(in the rows, 128 means zero)
Known rows, with every step that occurs
fenod > pitu > reta: [ 99  95 155 110 135 115 114 100 147  77 102  80 151 146 127 179 100 115
 115]
reta > bepav > kagit: [165  66 121 118 120 147 144 117 108 118 129 134 100 115 128 113 173 131
  98]
fenod > pitu > reta > bepav > kagit: [131 111 181 128 116 137 112 122 141 114  83  63 127 119 114  91 155  69
  96]
pitu > bepav > kagit > mekem > reta: [152 109 126 145 144 127 120 172 128 133 126 127 151 114 136  45 137 111
 150]
kagit > bepav > pitu: [173  85  92 101 145  97 193 124 116  58 165 157 137 120  97 111 110 210
 100]
mekem > kagit > bepav: [183 111 105  90 121 157 148 142  91 117 144 150 131 120 144 146 168 179
 107]
bepav > mekem > fenod > pitu > reta: [ 71 190 150 163 138  99 120 129 153 141  83  62 123 167 145 168 100  69
 175]
mekem > bepav > kagit: [194  64  95 148 124 128 124 117 114 141 116 118  90 136 147 137 153 127
 125]
reta > bepav: [143  42 113 101 122 148 135 102 107 124 162 158 114 104 123 170 133 192
  98]
fenod > pitu > mekem > bepav > kagit: [132 120 120 181 125 138 117 151 147 152 101 119 114 159 126 101 154 107
 143]
reta > bepav > pitu: [136  83 109  88 127 103 176  92 106 104 146 153 128 108  95 127 109 181
  80]
fenod > pitu: [107  76 117 101 139 109 159  98 133  84 112 113 131 157 132 202 116 150
 108]
pitu > reta > bepav > kagit > mekem: [143 121 156 138 119 151  95 159 124 108 108 114 139 104 136  47 149  52
 151]
kagit > pitu > reta > bepav > mekem: [118 147 185 142 123 142  75 109 160 120 143 112 118 109 121 139 110 113
 128]
bepav > mekem: [114  76 108 133 153 120 134 117 115  96 146 142 114 150 154 186 116 171
 167]
reta > bepav > pitu > mekem > kagit: [107 182 118  89 120 136 146 130  93 150 131 180 156 118 101  79 149 146
  96]
bepav > mekem > kagit > pitu > reta: [111 221 178 111 132 129  80 114 139 112  95  94 140 152 160 165 131  56
 131]
reta > bepav > mekem > fenod > pitu: [ 86 164 132 159 121 122 154 134 134 192 106 107  88 145 134 164 130 125
 145]
pitu > reta: [127  69 132 104 137 127  98  97 125  76 137 112 151 132 135 176 103 137
 129]
fenod > pitu > bepav: [115  47 126 114 137 161 177 105 141 105 131 117 116 138 133 167 102 208
  96]

Rows
[187 141 154 153 110 125  76 102 163 120 102  78 109 135 134 124 132  55
 106] => mekem > bepav > kagit > pitu > reta
[ 92 144  75 146 131 132 135 123 132 141 155 170 137 167 135 164 127 141
 163] => pitu > mekem > fenod
[100 145 151 118 139 173 159 139 118 158  92 102 105 150 162 151 133 163
 130] => fenod > pitu > bepav > mekem > kagit
[124 107 125 122 125  99  87 162 116 161 154 162 165  85 112 100 126 123
 140] => kagit > mekem > reta > bepav
[136  60 148 111 119 154  90 105 120 116 153 124 135  95 117 146 116 151
 107] => pitu > reta > bepav
[114 139 108 154 123 133 140 129 115 190 142 141  84 128 143 164 133 153
 156] => reta > bepav > mekem > fenod
[140 155  91 158 131 159 182 157 131 148 105 128 101 144 166  69 135  96
 164] => pitu > bepav > kagit > mekem > fenod
[167 147 159 124 113  87  95 113 147 141 130 118 136 109  95 104 171  66
  68] => mekem > reta > bepav > kagit > pitu
[131 194 163  75 120 130  91  86 138  97  96 100 157 144 147 174 134  62
  88] => mekem > kagit > pitu > reta
[ 81 196 151 146 109 126 115 156 152 168  84  97 139 119 128 107 108  49
 152] => kagit > mekem > fenod > pitu > reta > bepav
[115 184 151 179 135 119 124 171 163 138 112  70 120 142 130 126 116 122
 171] => kagit > bepav > mekem > fenod > pitu > reta
[121  67 127 137 134 146 124 125 108 140 157 153  95 113 137 155 131 185
 146] => reta > bepav > mekem
[150  80  85 145 126 129 116 146 116 143 137 159 116 120 156 151 104 144
 170] => kagit > mekem > bepav
[ 84 189  72 132 142  89 175 116 127 119 138 167 149 167 106 123 101 135
 144] => bepav > pitu > mekem > fenod
[126 195 160 107 114 150 116 120 118 162 118 141 104 127 149 162 161 108
 108] => reta > bepav > mekem > kagit > pitu
[105 158 143 162 120 140  92 131 130 179 134 105 106 118 134 134 117 111
 165] => pitu > reta > bepav > mekem > fenod
[144 113  90 128 142 118 168 150 128  68 185 190 158 124  89  73 115 216
 130] => kagit > bepav > pitu > mekem
[112 152 148 138 121 110  61 125 160 154 185 179 167 108  80 115 135 132
  97] => kagit > pitu > mekem > reta > bepav
[143 140 104 136 150  71 119 170 132 104 186 177 192 111  61  48 118 186
 124] => kagit > bepav > pitu > mekem > reta
[150  83 110 139 139 172 164 151 123  99 121 138 113 129 161  64 133 133
 151] => pitu > bepav > kagit > mekem
[124 139 135 109 121 162 119 136  83 176 128 145 106 117 156 147 165 148
 135] => reta > bepav > mekem > kagit
[114 119  98 163 142 163 163 127 126 168 149 128  85 146 159 160 102 193
 164] => pitu > bepav > mekem > fenod
[100 208 108 152 130  94 179 155 146 128  52  95 121 179 155 107 147  16
 166] => bepav > kagit > mekem > fenod > pitu
[117 151 126 110 136  55 128 154 112 137 137 158 179  86  82  64 103 113
 123] => kagit > mekem > reta > bepav > pitu
[168 105 128 105 137 103 148 126 127  52 153 122 157 106  91  88  93 174
 106] => kagit > bepav > pitu > reta
[139 186 178  81  97 156  82  95 133 138 111 113 142 107 130 146 146  74
  69] => mekem > kagit > pitu > reta > bepav
